Each row comes from the steps of one walk. Every step used is in the known rows, and no mark comes twice. Write the walk behind each row, first mark first.
Known rows
gukof tataf kapog: [-7.63 -1.21 -1.38 -3.01  2.16  0.00 -0.64 -2.87  1.57  0.34  3.96 -4.51
  1.64  2.04  7.25  0.33  1.33 -0.74  2.20  2.27  0.96  2.18 -0.53  3.74
  1.62]
kapog tataf donup rinu: [ 0.54  0.24 -0.53  0.41  4.09 -2.14  0.64 -1.10  0.40  2.44 -3.46  3.47
 -2.85 -5.42  4.44  4.14  0.06  0.83  0.94 -4.74  0.67 -6.26  1.53 -2.61
  1.66]
bifu donup rinu gukof: [ 3.79  2.95  1.67  0.72 -1.45 -3.75  0.89  4.20 -0.50  4.65  0.74 -1.79
  0.29  1.84 -0.10 -1.37 -3.62 -3.60  2.32 -2.56 -6.23 -5.72  3.53 -0.09
 -1.91]
kapog tataf gukof rinu donup: [-0.20  0.26  2.25  0.07 -0.52 -1.32 -1.00 -5.61  0.84 -1.91 -4.98  0.96
 -0.69 -3.77 -2.18  4.36  1.87  1.25 -2.51 -2.14  0.92 -2.59 -0.02 -2.88
 -0.60]
rinu gukof ginakef: [ 3.31  0.27 -3.00 -1.34  2.75  1.23 -3.25  2.79 -2.27  3.53  1.53  0.11
  0.46  4.73 -0.06  4.86  0.90 -2.90 -2.32 -1.74 -5.31  0.74  0.54  0.09
  0.22]
rinu gukof tataf kapog: [-0.36  1.25 -4.59 -2.65  1.73 -0.33 -2.59 -0.90  1.12  2.85  0.79 -2.75
  0.73  3.66  4.14  1.97 -0.56 -1.14 -0.48  0.26 -4.36  0.90  1.55  2.64
 -1.10]
donup tataf kapog: [-6.87  0.15  1.96 -2.79  0.77 -4.16  1.15 -3.12  1.00  0.41 -0.87  0.31
 -0.34  0.12  7.25 -4.67 -2.31  1.48  6.01 -0.12  2.12  2.08 -3.38  2.04
  2.77]
ginakef donup rinu gukof tataf kapog: [ 5.45  0.99 -5.31 -1.22 -3.67  2.34  2.33  3.09  2.03  1.24  2.18  2.69
 -1.98 -0.04  0.23 -0.48 -1.32  1.72 -2.37  0.54  0.96 -0.88  3.28 -1.03
 -1.66]
rinu gukof bifu donup: [ 1.54  0.71 -4.78 -0.08  1.74 -0.71 -2.33  2.83 -1.47  0.80  2.98 -2.08
  1.51  2.15 -1.89 -1.02 -1.86 -3.31 -2.44 -0.58 -4.68 -1.85  0.67  1.53
 -2.20]
kapog tataf donup: [-1.20  0.27 -0.47  2.28  5.63 -1.38  0.05 -2.58 -1.56  0.98 -2.97  2.86
 -2.01 -5.11  2.78  3.93 -0.18  0.78  1.78 -3.49  1.20 -4.83  0.05 -1.70
  1.54]
tataf gukof: [ 0.63  1.61  3.33 -0.35  1.25 -0.78 -0.09  0.18 -0.67 -1.41 -2.27 -5.25
  1.22  0.85 -3.83  1.04  1.60  1.71  1.38  0.92  2.05  3.75  4.53  0.83
 -2.27]
gukof ginakef donup: [ 0.84 -3.06 -1.31  1.09  1.00  5.59  0.61  2.67 -4.16 -0.78  5.74  2.35
  0.86  2.50 -2.38  3.01  1.58 -1.90 -1.57  1.07  2.19  2.14 -1.49 -0.93
  2.69]
ginakef donup tataf gukof: [ 2.07  0.32  0.26  1.51 -2.80  3.95  2.73  0.26 -0.59 -2.31 -1.47  2.19
 -0.66 -1.24 -4.84 -5.01 -2.36  3.40  2.07  3.02  5.78  3.95 -0.48  1.20
 -0.89]
bifu donup rinu gukof tataf kapog: [ 1.41  1.47  1.01 -0.02 -2.15 -3.48  1.21  1.98  0.22  4.15  1.71 -3.29
  1.23  2.81  2.51 -1.72 -4.65 -3.84  2.83 -1.80 -6.23 -5.17  3.71  0.70
 -1.20]
kapog tataf gukof: [-0.78  1.39  3.03 -1.26  3.42 -1.75 -1.21 -3.34 -0.80 -0.82 -5.41  0.65
 -1.75 -4.27 -2.69  2.29  1.05 -0.18  0.13 -2.50  2.67 -2.57  2.35 -0.70
 -0.86]
tataf donup: [-0.01 -0.07 -1.56  4.64  4.29 -0.16  1.82  1.20 -1.50  1.27  1.13 -2.05
  0.87 -0.31  4.07  3.44 -0.07  2.87  3.71 -0.41 -0.21  0.62  1.22 -0.75
  1.09]
gukof bifu donup tataf: [-6.29 -2.80 -0.58  0.04  1.49 -0.42 -0.15  1.15 -1.44 -2.40  5.09 -2.12
  2.63 -0.18 -0.15 -6.66 -1.84 -3.48  1.23  1.09  1.07 -0.99 -3.85  3.36
  1.33]
ginakef donup tataf: [ 0.86  0.89 -1.09  1.21 -1.34  3.38  2.45  1.35 -0.69 -0.79  0.50  4.25
 -1.74 -1.76 -2.78 -4.85 -1.74  2.62  2.06  2.45  5.25  2.41 -2.90  1.14
  0.17]
kapog tataf gukof ginakef donup rinu: [ 1.90 -1.46  2.15 -1.41  0.85  1.28 -0.12 -2.09 -1.38 -1.05 -3.71  2.94
 -1.54 -3.18 -3.03  3.22  0.69 -0.98 -1.96 -2.79  2.91 -2.94  2.98 -2.17
  0.57]
kapog tataf gukof rinu donup bifu: [-0.52 -0.47  3.11  0.34  0.10 -0.11 -0.86 -3.99  0.74 -2.58 -4.49  1.16
 -1.92 -4.19 -1.28  3.09  2.24 -0.31 -2.80 -1.65  0.48 -3.14 -0.34 -2.60
 -0.34]
rinu donup tataf gukof ginakef: [-0.59  0.59  2.07  4.29 -2.19 -2.56 -0.54 -4.13 -0.29  0.55 -2.56  3.48
  1.10  1.24  0.49 -1.53 -1.50  2.11  2.07  2.73 -2.42  3.77 -2.61 -0.87
  1.02]
gukof rinu donup: [-0.89  0.23 -0.97  1.49 -3.83 -1.18 -0.48 -2.34  2.93 -0.63  2.70 -0.37
  1.31  1.26  1.77  5.59  4.45  2.93 -4.00  0.83 -2.79  0.37 -5.63 -3.55
  0.29]
bifu donup: [-1.41  2.35  3.62  3.55  1.41 -3.00  1.14  1.75 -3.37  1.83  2.62 -3.21
  1.53  1.16 -1.94 -2.12 -2.75 -3.53  4.62 -0.19 -2.81 -3.17  0.39  1.05
 -0.96]
donup tataf gukof: [-2.63  0.36  4.60 -2.15  0.37 -0.57  0.01 -1.65  0.86  0.02 -4.66 -1.73
  0.37  0.51 -0.04 -4.60 -0.80  1.95  5.10  0.99  3.01  4.57 -1.19  3.36
  0.79]
kapog tataf: [-2.54  2.15  0.91 -1.74  5.29 -2.61 -1.75 -1.72 -0.80  1.25 -2.66  3.71
 -3.15 -4.93  0.44  2.51  1.91 -1.23  0.08 -3.54  1.94 -4.80 -1.24 -0.66
  0.67]

Which walk is each row?
[-0.59 -0.38 -4.31 -0.74  0.45 -1.72 -1.39  0.40 -0.97  0.23  2.18 -1.70
  1.80  2.18  1.10 -3.27 -3.85 -2.80 -0.69 -0.60 -4.27 -1.52  0.04  1.81
 -1.09]
rinu gukof bifu donup tataf kapog
[ 3.47 -1.07 -4.02 -0.45 -0.51  2.41 -0.81  0.79 -2.48  1.54  1.32  2.20
  0.39  4.03  0.41  1.56 -2.39 -1.36 -1.43 -0.62 -3.31  1.43  0.15 -0.34
  0.59]
rinu gukof ginakef donup tataf kapog
[-4.40 -3.35 -1.16  1.71  4.70  5.51 -0.47  1.66  0.96  0.82  3.12 -3.94
  0.32  0.91  6.68  0.28  2.06 -1.67  2.59  3.01 -0.06  1.77 -1.05  4.42
  2.50]
gukof tataf donup bifu
[-1.04 -0.92  2.00 -1.65  1.47 -1.58 -0.58 -2.23 -0.29 -2.04 -3.31  0.03
 -0.52 -4.36 -2.61 -0.18 -0.25 -1.98 -1.48 -2.90  2.15 -4.88  2.82 -0.63
 -0.63]
kapog tataf gukof bifu donup rinu
[ 1.97  0.48 -1.10  2.75  1.05  5.62  2.44  6.49 -1.42 -2.85  4.02  3.01
 -4.18 -2.57 -2.68 -3.48  0.86 -1.19 -1.07  2.72  3.77  0.21 -0.51  0.05
 -0.99]
ginakef donup bifu
[ 1.27 -0.09  2.42  1.29 -4.26 -0.16  0.15 -3.18  1.68 -2.89 -1.53 -4.89
  2.63  1.76 -3.07  4.10  2.84  3.67 -2.45  1.71 -0.53  3.68  0.98 -2.21
 -1.94]
tataf gukof rinu donup
[-1.10 -1.09  3.19 -1.27  3.39  0.29 -1.57 -3.35 -2.26 -0.92 -3.87  1.14
 -0.68 -2.57 -2.37  3.83  1.33 -1.86 -0.70 -2.79  2.17 -2.06  1.72 -1.18
  0.93]
kapog tataf gukof ginakef
[-1.60  0.79  0.42  3.97 -2.10 -3.20 -0.61 -3.79  0.85 -0.73 -2.18  2.84
  1.00 -0.35  0.30 -3.52 -1.29  2.88  1.12  3.03 -1.22  3.45 -2.79 -0.30
 -0.02]
rinu donup tataf gukof bifu
[ 5.28  0.73 -2.34 -5.09  0.04 -1.36 -1.43  5.67  2.15  5.58  0.50  1.20
 -1.42  2.86  3.47  3.95  1.87 -1.77 -2.87 -3.84 -4.33 -2.46  3.19 -1.21
  0.44]
donup rinu gukof ginakef
[ 6.67  1.51 -5.03 -1.06 -3.03  3.75  1.50  4.69  1.94  1.97  1.66  3.12
 -2.17 -0.20 -1.83 -0.33 -0.23  1.48 -2.91  0.69  1.20 -0.77  2.53 -0.41
 -1.84]
ginakef donup rinu gukof tataf
[ 1.97 -0.79  0.24  0.92 -4.58  5.02  2.83 -0.51  0.39 -3.17 -0.97  1.25
 -0.11 -0.72 -4.74 -3.61 -1.18  3.81  0.51  2.97  5.51  3.92 -1.87  0.47
 -0.50]
ginakef donup tataf gukof rinu
[-2.42 -0.79  0.77 -1.97  3.43 -0.71 -1.60 -3.11 -0.65 -2.98 -3.18  0.35
 -0.74 -4.72 -2.76  0.88  1.45 -0.90 -2.04 -2.12  3.90 -2.50  1.44 -0.07
 -0.53]
kapog tataf gukof bifu
[ 3.72  1.08 -4.49 -5.68  0.27 -2.22 -1.61  6.01  3.71  3.63  1.26  0.38
 -1.63  0.61  3.09  1.04  1.99 -0.81 -4.11 -3.13 -2.66 -2.94  2.91 -0.30
 -1.00]
donup rinu gukof bifu
[ 3.69 -2.40  1.97 -0.26 -1.98  4.12  1.25  1.53 -1.89 -2.14  0.19 -2.36
  1.78  2.46 -4.85  2.31  0.93  0.39 -1.20  1.01  2.51  3.69  5.03 -0.93
 -0.23]
tataf gukof ginakef donup rinu
[-3.27  1.41  5.08  2.43  0.05 -2.63  1.25  0.13 -2.40  2.02  0.14 -1.60
  1.41  1.02 -0.24 -6.10 -4.83 -2.94  7.28  0.15 -2.01 -1.99 -2.51  2.79
  0.67]
bifu donup tataf
[ 2.58 -2.43  2.06  1.08 -0.91  4.57  0.86  0.40 -3.25 -3.10  0.52 -2.89
  2.33  2.71 -5.94  2.31  0.80  0.19 -0.73  1.93  2.83  4.83  3.87 -0.36
 -0.33]
tataf gukof ginakef donup
[-4.34 -1.90  2.56 -2.70  0.31  0.30 -0.45 -1.49  0.97 -2.20 -2.53 -2.13
  1.34  0.21 -0.06 -5.95 -0.53  1.29  2.99  1.56  4.09  4.64 -2.18  3.89
  1.15]
donup tataf gukof bifu
[ 2.60  1.48 -3.23 -5.94 -0.83 -2.33 -1.09  3.15  4.63  5.23  0.11 -0.74
 -1.38  2.09  6.40  1.92  0.89 -0.48 -1.54 -2.41 -3.67 -2.31  3.76  0.53
 -0.44]
donup rinu gukof tataf kapog
[-3.30  2.37  0.08  3.95 -1.74 -6.38  0.59 -4.93  0.90  1.06 -0.94  4.61
 -0.19 -0.32  5.50 -2.68 -2.67  3.03  3.30  2.00 -2.55  1.57 -3.60 -1.58
  1.04]
rinu donup tataf kapog
[-1.49 -1.75  1.84  0.71 -0.06  0.14  0.28  0.07 -1.74 -4.38  1.36 -6.77
  3.72  0.98 -5.27 -2.72 -0.62 -1.10 -0.07  1.64  1.69  1.96  3.67  1.68
 -2.04]
tataf gukof bifu donup
[-1.37 -0.92  0.10  1.87 -3.02  0.57 -0.37  0.05  2.92 -1.72  3.29 -0.21
 -0.46  0.53  3.04  3.70  4.89  0.58 -4.35  1.34 -3.12 -0.17 -5.92 -3.14
  0.73]
gukof rinu donup bifu
[-2.85 -1.32  4.47 -2.96 -2.33  0.73  0.17 -2.69  2.50 -1.14 -3.93 -3.16
  1.42  1.23  0.47 -2.67  0.55  2.65  2.87  0.93  2.63  4.40 -3.30  2.32
  1.29]
donup tataf gukof rinu
[-3.04 -2.20  4.83 -2.11  0.14  1.33 -0.41 -1.76 -0.51 -0.24 -3.28 -1.39
  1.48  2.25  0.15 -3.04 -0.58  0.33  4.22  0.83  2.41  5.19 -1.79  3.10
  2.60]
donup tataf gukof ginakef
[-1.62  2.99  0.44  4.24 -0.81 -4.55 -0.66 -2.88  0.90  2.26 -1.65  5.27
 -0.75 -0.43  2.51 -2.35 -1.04  2.65  2.62  2.20 -2.47  1.89 -4.63 -0.61
  0.65]
rinu donup tataf
[ 7.76  2.41 -4.60 -0.57 -2.84  2.22  2.06  5.39  1.14  1.94  1.19  3.90
 -2.89 -0.88 -2.71  0.05 -0.55  1.94 -2.90 -0.37  1.05 -1.35  3.13 -1.76
 -2.39]
ginakef donup rinu gukof
[ 1.05 -0.88  3.09  1.69 -3.67  1.10  0.25 -1.58  1.76 -3.61 -1.14 -4.71
  1.51  1.21 -2.20  2.67  3.09  2.09 -2.56  2.12 -0.84  3.17  0.69 -1.97
 -1.67]
tataf gukof rinu donup bifu
[-3.41 -0.93 -0.20  0.58 -5.39 -2.11  0.52 -5.07  3.64 -1.17  1.36  0.24
  1.44  1.30  4.92  2.63  1.94  3.58 -1.78  1.07 -2.16  1.07 -6.93 -2.97
  1.75]
gukof rinu donup tataf kapog
[ 0.65  0.15 -4.02 -0.63  1.13 -0.59 -2.23  2.01 -0.97  0.98  1.67 -1.41
  1.41  2.11 -0.87 -3.10 -2.78 -3.09 -1.22 -0.54 -4.30 -1.23 -0.67  2.46
 -1.28]
rinu gukof bifu donup tataf
[-0.43  2.39  0.40  5.76  1.60 -2.41 -0.62  2.31 -0.04  0.30  1.71  4.00
 -2.96 -1.36  2.73 -1.07  1.50 -1.25 -0.50  2.41 -4.06 -0.24 -2.20 -1.76
 -0.40]
rinu donup bifu
[ 2.54 -3.05 -1.56 -0.65 -0.60  4.89  1.12  4.27 -2.31  0.54  5.37  3.07
 -0.03  2.16 -0.63  3.09  1.86 -1.74 -2.43 -0.07  1.67  0.67 -0.01 -1.74
  2.78]
gukof ginakef donup rinu
[ 6.61  0.90 -5.96 -1.04 -2.71  2.85  1.78  5.49  1.37  0.25  2.73  3.72
 -2.12 -1.12 -2.70 -1.06 -0.34  1.48 -4.36  0.17  1.86 -1.26  2.39 -1.39
 -2.13]
ginakef donup rinu gukof bifu
[-5.11 -2.02 -1.73  0.72  2.45 -0.65 -0.28  2.31 -2.11 -2.79  6.87 -3.30
  2.73  0.03 -1.35 -3.71 -0.30 -3.88 -0.50  0.89  0.48 -1.79 -1.90  2.13
  0.15]
gukof bifu donup
[-0.87 -0.19  2.80 -2.12  0.87 -0.38 -1.04 -4.41  0.64 -1.95 -4.69 -0.59
 -0.84 -3.54 -2.29  4.32  2.54  0.53 -2.17 -2.66  2.32 -2.68  0.38 -1.78
 -0.36]
kapog tataf gukof rinu
